Every row comes from one small tree of marks. The marks that hang from a mark follow it in brackets, in alphabetical order. Every link used is in the known rows. Which tree was each row made from?
(in the rows, 128 means zero)
Known rows:
C(T(K R) W): [129 169 100 135 177 130 201 116 170 118 155  85  95  98 114 121 140  81
 149 137]
A(J(H T(R))): [128  98 109 124  98 145 125 135 159 100 118 140 144 148 107 117 139 115
 118 155]
C(T): [144 147  94 120 157 117 145 145 127 145 131  15 113  82 130 142 137 148
 133 165]
X(T(C(W) K)): [ 78 151 126 158 196  91  95  99 113 114 142 170 108 126 147 126 126 143
 138 118]
H(T(C K)): [163 147 130 136 178 117 120 131  95 128 123 103 161 124 137 132 121 156
 126 127]
A(J(T(C(W) K R))): [118 134 128 149 155 148 139 101 166  97 145 150 107 177 101 118 127  98
 160 142]
H(A J T(C K)): [114 126 222 114  53 199 106 127 101 162 127 135 121 129 134 138 100 132
 121 136]
T(C K R): [ 81 144 117 126 195 108 130 112 131 130 133 127  73 163 120 106 116  92
 147  62]
X(T): [ 80 121 103 159 172 134  86 151 112 141 129 139 136 112 149 145 148 165
  95 138]
W(C(T(R))): [146 142  81 132 148  93 187 131 167 156 151  72 118 112 114 154 137 127
 156 131]
T(R): [ 95 114  96 135 147 143 137 156 151 154 128 118 120 132 121 146 147 117
 118  95]
H(J T(K R)): [ 88 121 138 145 135 233 166 150 157 153 131 146 138 140 103 130 142  83
  84 126]
X(T(C K R)): [ 53 144 111 168 211 131  88 120 130 124 145 158  88 162 136 116 131 104
 109  82]
C(T(R) W): [141 152  96 146 139 118 177 121 184 138 158  62 119  92 121 160 152 102
 156 144]
X(T(C(W) K R)): [ 61 149 118 175 198 115 104 102 146 117 155 182  98 150 137 127 135 101
 129  88]
H(A J T(C(W))): [135 113 224 134   4 170  96 117 127 176 137 136 154 111 141 187 115 150
 147 150]
X(T(K)): [ 67 141 107 147 208 148 110 147 101 120 127 162 113 118 142 106 135 145
  88 129]
T(C(W) K R): [ 92 149 126 134 180  90 151  91 149 121 144 155  85 148 121 119 121  89
 171  69]
W(C): [134 118  99 116 138  70 165 134 127 156 128 134 144 108 126 156 131 178
 160 127]
J(T): [174 118  89 135 157 116 139 151 114 126 116  98 124 142 123 142 137 157
 121 163]
T(C R): [ 96 122 112 142 148  92 100 117 147 155 137  98  99 155 127 155 132 118
 156  73]
R(T(C)): [156 125  95 142 145 104  75 118  83 140 117 106 152 124 151 135 143 201
 142 175]
J(T(K R)): [146 132  86 137 198 153 171 150 135 110 127 132  90 174 105 104 133  95
 107 124]
R(T): [153 119  84 136 146 146 104 148  88 139 110 122 167 107 146 127 154 200
 112 193]

Write each row's tree:
[156 119 167  96  65 113 104 136  97 120 113 145 154 114 146 114 108 130
 107  99] | J(H(A T(C K R)))
[167 105 164 108  36 103  85 140 106 137 116 126 173 109 151 145 117 145
 110 105] | J(H(A T(C R)))
[136 106 124 134  89 101 115  96 168  94 131 149 139 153 113 132 133 113
 157 145] | A(J(H T(C(W) R)))
[152 147 107 136 171 102 115  97  86 113 123 152 139 120 146 106 135 178
 156 170] | R(T(C(W) K))
[113 151 136 114 178  60 139  86 110 118 128 141  99 117 135 118 111 141
 184 106] | T(C(W) K)
[108 128 121 150 134  73 119  97 165 147 148 128 113 141 129 170 136 115
 181  80] | T(C(W) R)
[159 122  93 157 161  98 115 123 144 131 135  93  97 185 117 150 133 116
 143 116] | J(T(C R))
[102  95 178 125  31 216 128 152 146 167 131 140  77 159 112 148 123 100
 110 142] | H(A J(T(R)))
[131 114 118 100 127 137 138 129 122  79 106 151 135 134 109  84 124 131
 120 171] | A(J(H T(K)))
[149 117 108 107 128 120 144 152 116 111 106 146 177 103 130 106 135 123
  85 113] | J(H(T(K R)))
[ 92 109 182 114  61 226 147 150 135 152 128 157  60 164 108 117 114  85
 105 133] | H(A J(T(K R)))
[146 172 110 118 175 107 192 115 138 114 143  73 107  73 126 120 133 123
 158 165] | C(T(K) W)
[119 118 122 118 129 123 121 106 145  83 122 147 113 167 105  92 119  99
 136 133] | A(J(H T(C K R)))
[119 102 128 124  85 159 114 144 150 116 117 140 195 110 121 131 143 136
 107 150] | A(J(H(T(R))))
[164 129 103 149 134  88  90 100  99 135 126 129 163 113 152 146 146 198
 162 180] | R(T(C(W)))
[127 109 141 133  77 122 108 110 159 110 128 148 193 113 124 146 137 135
 142 142] | A(J(H(T(C(W) R))))
[177 102 161  90  32 116 103 163  82 134 100 131 193  76 156 136 122 179
  96 144] | J(H(A T))
[167 117 165  80  63 126 121 157  73 117  99 147 176  81 151 107 113 163
  90 137] | J(H(A T(K)))
[169 121 175  84  64  93  97 134  70 118 103 137 164  94 155 113 102 164
 114 122] | J(H(A T(C K)))
[128 136 204 138  79 210 101 139 132 128 143 143 147 156 129 126 106 113
 121 118] | H(A(J) T(C K R))
[157 117  83 105 154 107 164 139 124  86 108 153 108 152 111  80 129  94
  96 118] | J(H T(K R))
[ 98 125 215 131  56 223 114 133 134 165 139 147 109 154 123 137 106  88
 110 106] | H(A J T(C K R))
[116 163  91 124 195 154 178 144 148 128 141  49  80 115 112 103 133  84
 116 127] | C(T(K R))
[135 156  85 123 176 104 207 128 157 138 149  91 100 118 108 124 129 110
 152 124] | W(C(T(K R)))
[103 112 145 162  99 180 110 123 166 175 139 108 145 150 115 176 140 103
 119 116] | H(J T(C R))
[155 115 157  93  63 145 127 161 101 119 108 157 167 101 141 108 118 130
  83 113] | J(H(A T(K R)))
[182 121 155  79  88  66 109 115  70  92 103 137  95 142 140  89  91 142
 133 130] | J(H(A) T(C K))
[157 126 122 117 120  76 132 113 125 106 119 152 173 109 136 123 128 123
 125 104] | J(H(T(C(W) K R)))
